Known rows, with every step that occurs
W > Y > G: -1.0 11.8 -27.7 5.9 -36.7 -26.2 33.0 -16.1 11.8 19.1 -29.7 -2.1 -1.4
 20.4 0.2 -23.3 -10.0 -9.1 25.4 -6.9 21.6 -10.3 -24.7 1.2 -1.3 -21.5
 26.1 -10.3 -19.9 -36.4 -13.3 11.3 -7.4 -14.6
J > D > T: -7.1 9.3 -26.3 15.7 18.9 -24.9 -3.3 -2.2 17.1 -8.3 28.8 -11.3 -34.1 31.5
 3.6 26.6 7.0 13.7 -8.5 9.6 -2.0 13.2 -22.5 -17.3 -10.1 9.8 1.0 22.3
 -7.6 26.5 15.1 5.8 -3.4 26.3
E > U > W > J > D > H: -17.5 21.3 -32.4 -14.1 3.1 13.5 -40.7 31.7 18.7 -22.2 7.3 13.9 -19.7
 39.1 10.0 32.9 6.8 15.9 19.7 16.2 5.4 8.6 52.9 34.7 9.4 7.8 10.4 -13.9
 0.6 16.2 17.9 4.0 -55.8 9.6
D > J > Q: 31.7 34.0 -30.2 4.9 -6.1 9.4 -2.1 -8.8 17.5 -18.8 9.3 -25.0 -47.2 18.2
 14.9 1.8 1.1 36.0 14.3 4.6 33.8 -17.7 -3.0 15.2 -40.5 -2.7 9.7 -8.9
 -14.1 -4.7 -13.9 14.8 -15.8 36.3
J > D: -5.3 -1.9 -13.3 4.0 7.8 -17.8 -8.6 10.0 7.5 -1.9 5.6 7.4 -17.1 21.0 3.3
 8.0 10.8 -3.4 0.8 3.2 -2.7 7.2 -6.7 2.9 2.5 4.0 -3.7 13.6 1.0 18.5 10.7
 -1.2 -3.9 2.8
H > D: 26.5 1.9 6.1 5.6 -7.2 -13.9 8.3 -9.6 25.0 14.0 -5.9 3.6 -19.9 25.8 -1.4
 -6.4 9.3 25.1 -13.8 -5.0 8.6 15.4 10.7 11.5 -7.7 4.6 -10.7 4.4 -4.9 7.5
 8.3 12.5 -21.0 -7.4
U > W > Y > Q > T: 41.6 50.2 -51.2 -20.9 20.4 -19.3 -3.0 -9.1 -23.5 -2.3 16.7 30.1 -5.8
 -7.3 -50.3 -4.9 -25.1 14.6 30.0 -22.3 42.1 -25.5 -31.2 -0.7 -28.0 -15.1
 10.4 1.6 -58.2 4.4 -16.5 -29.5 -2.7 -1.0
E > U: -26.4 9.6 -9.3 -9.7 -3.6 5.2 -6.9 7.4 -9.6 -15.0 -8.2 -2.3 3.1 0.1 6.1
 13.0 5.4 1.3 0.7 1.4 -18.2 0.8 37.1 0.7 22.9 -19.5 18.3 -1.9 -8.8 -1.9
 -3.0 -4.4 -1.8 -0.3
W > J > Q > T > D: 49.0 60.2 -60.6 10.5 72.8 -41.3 -13.4 13.7 -6.7 -51.4 26.3 -9.0 -70.9
 20.5 -8.0 12.8 -5.5 40.5 15.9 -6.2 43.4 -5.6 -13.5 15.8 -39.4 20.8 -7.2
 -5.8 -34.1 40.1 -13.8 -13.7 -19.3 22.0
L > T > D > J: 21.7 39.5 -21.3 54.3 35.3 -11.5 8.9 -6.3 -8.2 5.6 9.4 -34.4 -64.8 32.6
 -2.4 -5.0 22.2 30.4 16.8 -4.5 17.1 5.0 -30.4 22.8 -30.9 7.0 8.2 33.5
 -13.5 61.6 1.3 -12.6 -10.8 -3.7
J > Q > Y > G: 18.5 40.3 -56.2 -9.9 -19.8 -32.9 46.3 -14.8 26.7 -9.0 -49.8 -9.6 -15.0
 3.1 10.0 -23.0 -26.4 23.9 30.9 3.6 44.5 -37.6 -33.2 0.2 -26.5 -2.8 22.6
 -28.3 -10.4 -34.7 -49.1 2.8 8.3 16.7
U > W > J > D > H: 10.0 13.3 -22.3 -5.1 6.5 9.5 -32.5 23.9 27.8 -8.6 13.1 15.3 -24.6 39.0
 7.1 20.7 1.3 14.5 17.9 12.1 23.9 6.8 15.6 33.7 -14.7 25.5 -9.1 -14.1
 8.9 19.7 22.3 8.0 -53.4 8.2
L > T > D > J > Q > Y > G: 41.9 80.6 -78.4 45.4 16.2 -46.0 53.7 -20.2 18.1 -4.3 -39.3 -44.6 -80.4
 36.4 6.6 -30.4 -0.8 54.1 46.6 -0.4 63.1 -30.6 -63.5 23.4 -57.9 5.7 28.8
 5.2 -25.3 26.4 -45.7 -10.1 -4.2 12.6
W > J > Q: 29.2 32.9 -41.6 -7.3 17.6 7.0 -17.6 14.6 19.2 -41.8 12.1 -2.7 -22.5 0.4
 5.8 4.5 -20.9 34.7 14.2 -6.9 37.8 -15.4 9.1 13.6 -23.9 14.6 -6.9 -36.7
 -3.7 -16.8 -5.9 9.3 -23.5 22.2
L > T: -1.2 14.9 -11.6 25.0 31.8 -2.8 9.5 1.4 -9.7 -2.2 6.6 -14.6 1.7 -11.9
 -18.1 1.2 5.5 7.7 1.7 -1.0 -10.3 2.0 -28.6 -4.8 -9.0 5.3 -6.4 11.1 2.9
 25.4 11.3 -11.2 6.3 -12.1
Q > T > D > J: 31.6 44.2 -20.1 28.6 39.2 -34.9 -0.5 -2.8 -15.7 0.0 24.2 -17.7 -74.8
 43.6 -2.4 -0.4 18.2 22.7 13.9 -10.4 26.4 8.1 -16.9 21.1 -37.2 6.6 9.2
 38.0 -31.7 59.1 -15.5 -12.3 -12.9 14.9
E > S: -38.7 14.2 -4.7 -21.5 21.6 22.4 -8.5 2.2 -13.3 1.6 10.7 -14.2 16.7 -20.5
 2.5 -5.1 7.8 0.8 8.2 6.2 -9.3 9.9 19.3 -5.6 20.7 -9.6 11.5 -4.2 -16.0
 0.5 12.8 7.5 15.6 4.4
U > W > Y > Q > T > L: 38.6 72.7 -54.7 -5.1 39.6 -26.4 12.9 -23.5 -40.3 -1.3 36.7 7.7 0.2 -8.0
 -58.2 13.2 -23.0 18.2 23.0 -28.7 35.1 -31.1 -60.4 -23.4 -40.1 -9.3 2.5
 -8.7 -57.4 10.5 -15.1 -33.1 10.3 11.7
U > W > J > D: 12.1 19.5 -23.7 2.8 12.6 21.6 -31.0 33.6 15.1 -24.0 17.1 23.1 -8.6 32.8
 -1.8 18.0 -7.0 14.8 34.5 -21.5 24.2 10.7 16.2 31.6 -6.0 27.0 -4.6 -20.8
 8.1 2.5 9.3 4.0 -33.3 7.9
E > U > W > Y > Q > J > D > H: 13.5 51.6 -76.8 -28.5 -19.7 -12.2 -22.7 -9.9 9.7 -11.3 -11.9 45.7 -56.0
 46.6 -11.6 -14.4 1.4 21.1 18.8 21.3 40.7 -37.0 25.6 31.6 0.0 -34.1 21.4
 0.5 -57.1 34.8 -4.5 -29.2 -34.2 -5.3
W > Y: 4.3 10.2 -20.9 -5.3 -17.1 -16.0 8.7 -13.6 2.6 2.2 0.0 -2.4 -1.7 6.3 -0.7
 -14.8 -6.4 -1.8 4.8 -0.6 16.9 -18.0 -10.7 0.4 -5.8 -25.4 15.6 -16.3
 -22.0 -16.6 -3.0 0.5 2.6 -6.8
H > D > J: 37.3 21.3 5.5 16.4 -21.5 -0.4 2.3 -8.8 36.2 23.6 2.3 -6.5 -47.9 51.3
 10.4 -15.5 11.6 42.5 -0.4 -15.1 26.5 14.1 15.6 31.6 -31.4 5.1 -2.6 12.8
 -5.9 10.8 0.8 26.9 -40.9 9.3
Y > W > J: 17.4 32.6 -28.6 -14.1 3.2 26.4 -22.3 23.6 13.6 -22.4 3.8 23.4 1.6 18.9
 9.5 -2.9 -14.1 18.3 7.5 -17.9 33.4 -29.7 26.1 41.5 9.8 35.5 -11.3 -28.7
 15.5 -25.9 1.9 -20.8 -37.4 -7.1
J > Q: 20.2 14.2 -31.8 -6.8 11.7 -4.5 3.1 -9.4 5.5 -28.6 1.4 -12.1 -19.7 -7.9
 4.0 8.8 -2.6 20.4 1.7 14.7 16.8 -15.0 -8.1 -4.7 -17.5 -5.0 1.4 -17.9
 -13.2 -8.1 -5.7 2.1 4.3 20.9
U > W: 10.2 5.9 -1.3 0.7 -0.2 28.8 -0.7 0.6 -4.4 -4.8 1.1 7.4 12.3 4.1 -6.6
 13.9 0.4 5.2 19.1 -5.6 4.8 2.5 6.0 9.9 -0.5 2.4 9.6 -16.4 -4.7 -8.2
 -0.7 -0.9 -2.0 6.7

Rows
65.1 55.0 -36.7 9.4 23.3 -29.5 7.3 -11.0 25.9 -13.6 25.6 -15.3 -76.4
 43.3 -2.7 1.0 11.1 63.4 -1.2 -9.0 40.6 3.6 -11.0 19.3 -62.7 4.9 -6.6
 12.1 -32.4 25.1 -12.2 17.5 -31.8 38.0 -> H > D > J > Q > T
21.9 36.2 -10.0 34.0 23.7 -30.1 27.6 -32.4 16.4 10.2 37.6 -34.6 -27.5
 36.8 -8.2 26.9 6.3 44.5 -32.0 -7.6 0.4 15.9 -33.5 -29.9 -32.3 16.9
 -14.1 6.1 -10.1 19.0 16.4 18.6 -8.2 31.8 -> H > D > T > L
8.8 30.6 -43.0 24.7 16.1 -18.7 -1.7 -2.3 20.8 -19.7 26.5 10.8 -62.5 56.8
 7.8 2.1 10.9 24.4 -7.6 2.3 14.6 0.1 -10.7 1.1 -11.3 11.0 -0.6 18.6
 -13.4 44.7 2.9 -0.5 -5.5 25.5 -> Q > J > D > T
44.1 39.3 -38.8 22.4 16.8 -12.5 0.1 -16.8 9.1 -20.5 3.7 -34.2 -86.6 37.1
 17.9 2.2 12.9 41.9 15.6 11.4 41.9 -9.6 -9.0 23.7 -38.6 -1.6 14.0 5.5
 -30.3 27.5 -13.4 2.0 -14.9 30.5 -> T > D > J > Q
15.1 54.4 -60.0 -24.8 0.2 -14.6 -13.1 32.1 34.6 -24.4 -10.5 33.0 -12.4
 34.7 17.6 -19.5 -22.0 27.2 17.1 -17.5 55.2 -51.2 9.8 49.3 -3.7 39.8
 -6.3 -30.9 16.5 -14.1 -19.9 -34.4 -27.2 0.3 -> Q > Y > W > J > D
10.4 -1.7 -6.9 10.6 13.2 -34.5 1.1 -18.0 4.7 11.7 -10.0 -17.1 -54.8 26.1
 10.7 1.5 21.8 3.3 -13.7 43.3 7.2 3.3 -6.3 11.3 -10.8 2.4 0.9 21.7 -13.5
 50.2 12.2 -9.3 -18.2 -5.6 -> T > D > H
-8.3 -9.9 -11.1 -3.4 0.0 -30.6 -9.7 1.0 22.0 8.7 4.1 -1.6 -33.1 26.7
 11.6 9.3 18.4 -4.7 -15.3 38.6 -2.5 3.4 -8.8 5.5 -8.6 4.7 -7.4 22.7 2.4
 36.2 21.3 2.7 -24.4 2.4 -> J > D > H
42.7 59.9 -82.6 2.5 1.2 -12.3 -6.8 -16.4 13.1 -15.7 20.0 38.2 -61.5 50.7
 -26.4 -9.8 -17.1 37.8 22.4 -11.0 58.1 -27.8 -24.9 7.0 -24.4 -8.3 12.1
 2.4 -58.4 27.1 -5.1 -18.9 -11.9 17.9 -> U > W > Y > Q > J > D > T
61.0 60.8 -45.2 -5.5 -22.9 -25.4 23.4 -19.9 54.3 -3.8 -16.8 -15.4 -63.9
 38.1 19.1 -30.2 -9.5 75.3 8.8 -6.0 67.3 -32.3 -2.2 31.8 -62.3 1.2 8.1
 -20.4 -19.6 -4.1 -37.2 16.6 -22.8 37.2 -> H > D > J > Q > Y
15.1 66.2 -74.1 -13.8 10.8 -20.4 -6.6 21.8 43.2 -28.0 11.2 16.1 -29.3
 45.2 18.8 1.1 -25.7 43.0 7.3 -15.6 55.8 -45.8 -6.2 29.1 -14.3 46.3 -0.9
 -21.6 9.1 -7.2 -14.9 -26.7 -26.2 23.4 -> Q > Y > W > J > D > T
4.2 53.5 -47.2 41.4 35.7 -25.9 12.1 -16.4 3.1 -17.3 46.2 -10.7 -57.1
 56.8 0.7 20.3 13.0 27.0 -14.5 -3.7 6.4 -4.9 -38.7 -23.0 -22.9 16.0 -8.4
 9.3 -10.7 51.2 3.7 -2.9 8.0 38.3 -> Q > J > D > T > L
44.1 53.1 -50.8 48.1 47.6 -15.6 11.8 -15.0 -2.1 -24.3 10.7 -47.8 -85.0
 25.6 2.4 2.2 20.6 48.8 18.3 8.9 33.1 -7.0 -39.3 17.9 -49.7 3.7 10.2
 14.9 -26.4 53.3 -3.6 -10.1 -8.5 16.9 -> L > T > D > J > Q
46.6 78.6 -71.1 34.4 36.8 -36.4 30.7 -17.3 10.5 -21.6 -10.7 -44.0 -81.7
 22.0 6.5 -20.0 -0.7 60.3 26.2 5.3 57.9 -38.0 -49.0 24.3 -63.5 2.9 19.3
 -0.9 -27.1 46.1 -34.9 -21.5 6.6 23.8 -> L > T > D > J > Q > Y
37.2 63.7 -68.3 -10.1 -15.9 5.9 24.8 9.9 32.7 -27.9 -38.7 8.0 -7.7 14.9
 4.5 -14.6 -43.0 42.8 63.9 -20.4 71.8 -34.2 -6.2 29.5 -33.8 20.6 21.9
 -62.8 -5.5 -54.1 -50.6 9.2 -22.8 24.0 -> U > W > J > Q > Y > G
12.6 21.6 -20.5 43.1 51.9 -25.6 12.5 -5.5 -18.2 -4.9 1.6 -23.7 -36.0 8.2
 -14.2 1.5 20.5 11.7 3.7 6.8 -1.8 8.3 -36.2 3.8 -10.3 5.9 -1.0 24.7
 -12.3 58.6 9.8 -24.5 7.2 -20.5 -> L > T > D
42.1 41.1 -50.8 12.6 67.5 -52.0 6.8 -10.4 -20.8 -38.7 16.1 -20.1 -66.5
 12.3 -10.6 17.4 13.4 26.4 1.9 13.6 22.5 -5.1 -30.9 -2.4 -31.9 0.2 0.8
 14.0 -42.0 48.0 -13.1 -21.3 7.9 21.5 -> J > Q > T > D
5.4 11.4 -29.0 4.0 -2.0 -23.5 -7.7 -0.8 26.0 -2.1 1.9 19.8 -63.1 53.9
 15.7 -15.9 22.9 6.5 -13.2 33.3 13.8 -8.5 1.6 24.7 -9.9 5.7 -12.1 17.3
 -2.4 56.0 7.6 -4.4 -23.9 3.5 -> Q > J > D > H
33.2 35.9 -34.0 -8.0 2.6 -0.2 -12.3 -4.3 1.2 -5.2 -8.7 42.8 -37.1 9.8
 -22.9 -34.7 -17.3 21.7 6.6 -14.3 37.8 -28.4 2.3 13.8 -6.3 5.5 -13.7
 11.6 -25.3 26.6 -20.5 -24.7 -9.7 -9.7 -> Y > Q > J
32.0 58.5 -61.3 -21.4 4.8 -15.7 1.4 12.0 30.6 -39.8 -9.8 -0.6 -20.1 -2.8
 9.8 -19.5 -39.9 47.4 22.0 -10.0 62.3 -46.0 -0.1 18.9 -39.4 12.3 2.7
 -51.5 -4.7 -25.1 -39.5 -2.2 -9.2 26.8 -> W > J > Q > Y
47.3 65.2 -58.7 8.0 4.5 -35.1 20.2 -19.1 18.4 -18.8 -17.7 -30.3 -83.1
 33.5 22.7 -20.3 -5.5 54.8 24.1 6.2 66.6 -38.4 -19.1 28.4 -54.7 -2.5
 23.9 -11.4 -31.4 20.0 -46.7 -10.0 -0.4 35.1 -> T > D > J > Q > Y
8.4 11.1 -19.1 35.6 44.9 -37.3 11.8 -15.2 -4.3 9.0 -2.1 -31.4 -51.5 15.1
 -6.9 2.3 28.1 10.0 -13.4 41.0 -0.4 5.3 -36.3 6.8 -21.0 6.2 -4.0 34.1
 -10.6 75.6 22.4 -20.9 -11.5 -18.8 -> L > T > D > H
12.5 39.8 -38.1 -28.5 -12.6 -5.8 17.0 -0.7 14.1 -7.3 -27.6 16.7 7.8 6.4
 12.1 -23.3 -14.6 16.8 3.9 -2.6 35.9 -58.0 -1.8 28.5 2.4 15.9 8.0 -25.7
 5.0 -24.3 -29.7 -41.0 6.0 -2.5 -> Q > Y > W
11.2 88.1 -75.4 3.8 29.5 -27.7 6.8 6.8 25.4 -26.2 31.5 -7.2 -21.5 45.1
 12.4 16.7 -24.9 45.0 -0.4 -21.1 48.2 -50.2 -34.0 5.8 -27.2 50.1 -7.0
 -30.2 10.1 -1.4 -12.8 -29.1 -13.7 36.5 -> Q > Y > W > J > D > T > L
20.6 60.7 -66.3 -22.4 -19.8 17.2 -11.5 -9.9 -12.7 -20.9 -15.8 46.7 -23.8
 19.2 -23.9 -22.8 -17.9 26.3 33.2 -18.9 43.7 -40.7 33.5 26.1 8.4 -37.7
 28.8 -21.9 -61.1 -1.4 -25.6 -31.0 -10.5 -8.1 -> E > U > W > Y > Q > J
28.2 45.0 -59.4 9.5 21.4 -25.8 -14.0 -5.1 16.7 -13.6 20.7 33.9 -71.6
 41.0 -17.8 -8.2 -9.9 35.5 -2.1 -6.4 36.9 -14.8 -19.2 -2.6 -17.4 14.4
 -11.7 35.1 -32.1 52.6 -4.4 -16.7 -13.2 16.3 -> Y > Q > J > D > T
43.3 62.1 -62.9 -22.4 4.7 14.2 1.6 13.1 22.6 -44.1 -9.1 7.0 -8.3 -0.5
 2.8 -5.3 -39.5 48.7 41.5 -16.3 65.9 -41.3 5.8 28.8 -41.1 16.7 12.7
 -68.8 -8.3 -32.7 -39.4 -3.5 -11.5 33.8 -> U > W > J > Q > Y
38.8 45.9 -61.0 -20.4 15.3 21.5 -20.2 17.2 21.8 -51.0 3.6 10.7 -18.6
 10.8 14.2 5.6 -15.7 38.5 8.2 -3.4 48.0 -43.7 18.6 38.1 -8.6 32.9 -9.1
 -45.6 2.7 -34.9 -6.1 -18.4 -34.4 14.3 -> Y > W > J > Q
44.8 72.5 -68.8 -23.5 -19.0 3.3 14.8 -10.8 30.7 -24.6 -18.4 -6.4 -40.9
 24.1 27.5 -22.6 -15.4 53.1 15.6 3.5 70.8 -75.7 -4.5 43.4 -38.5 12.9
 16.5 -34.4 -7.2 -29.2 -44.7 -27.0 -10.0 34.5 -> D > J > Q > Y > W
57.2 36.3 -24.2 9.8 -11.2 -5.1 5.5 -17.3 43.4 -2.9 4.1 -19.3 -67.3 44.0
 15.7 -8.7 9.1 63.6 -0.3 -0.8 41.9 -0.4 5.9 28.0 -47.1 1.3 -1.2 -4.1
 -17.6 2.6 -6.3 29.0 -37.0 32.5 -> H > D > J > Q
11.4 47.1 -59.9 -33.2 -5.9 -26.3 -15.0 22.0 48.9 -9.2 -14.0 24.3 -29.2
 42.0 24.1 -17.9 -14.8 26.6 -0.2 16.4 55.2 -55.2 9.5 53.2 -14.5 39.3
 -9.3 -23.2 19.2 2.7 -9.8 -29.2 -43.5 -0.1 -> Q > Y > W > J > D > H
28.4 77.8 -84.7 21.7 23.2 -49.3 7.6 -32.8 2.9 -7.8 38.2 9.0 -67.0 45.2
 -26.6 -4.4 -15.9 37.8 -4.3 -14.0 45.9 -37.7 -60.2 -25.9 -35.8 -6.7 -2.9
 9.2 -51.9 41.9 -4.2 -19.6 2.5 23.1 -> W > Y > Q > J > D > T > L
57.2 80.7 -76.0 -4.2 1.8 -20.0 17.7 -18.3 21.5 -28.5 -23.9 -16.5 -79.1
 44.2 30.6 -21.2 -0.1 58.0 19.8 9.9 78.3 -68.1 -10.4 53.0 -37.7 13.7
 22.8 -21.6 -24.5 3.4 -43.8 -37.4 -9.6 28.4 -> T > D > J > Q > Y > W
30.5 56.3 -80.7 3.1 4.1 -40.9 -5.1 -19.0 20.4 -9.0 18.2 30.5 -73.8 46.7
 -20.5 -22.0 -16.6 34.3 2.9 -6.5 54.5 -32.3 -31.9 -3.5 -22.4 -11.5 2.6
 16.6 -55.1 36.9 -6.2 -15.9 -9.4 11.2 -> W > Y > Q > J > D > T
37.8 46.9 -54.6 -11.4 -17.1 -16.5 -3.0 -18.0 4.9 -2.3 -9.2 40.7 -39.7
 15.5 -23.2 -50.3 -24.2 19.8 11.4 -15.0 55.4 -46.4 -10.6 14.0 -13.4
 -21.5 1.3 -5.4 -47.8 10.0 -21.7 -23.9 -5.6 -14.5 -> W > Y > Q > J
71.0 76.4 -62.4 -18.4 -26.3 -11.3 22.5 -19.0 55.9 -12.4 -23.5 -2.5 -58.1
 47.5 26.8 -29.6 -5.8 79.5 0.9 -3.1 79.6 -57.2 4.3 56.2 -45.9 17.8 5.4
 -29.0 -13.0 -21.5 -35.8 -13.8 -31.7 29.0 -> H > D > J > Q > Y > W
37.3 31.6 -51.3 5.7 58.2 -62.8 5.4 -20.2 -5.4 -24.5 12.1 -27.4 -80.1
 18.4 -1.4 17.3 21.6 23.7 -14.8 51.4 22.2 -6.6 -31.3 0.1 -42.3 0.6 -2.5
 20.8 -40.5 65.6 -2.9 -17.9 -9.3 22.8 -> J > Q > T > D > H
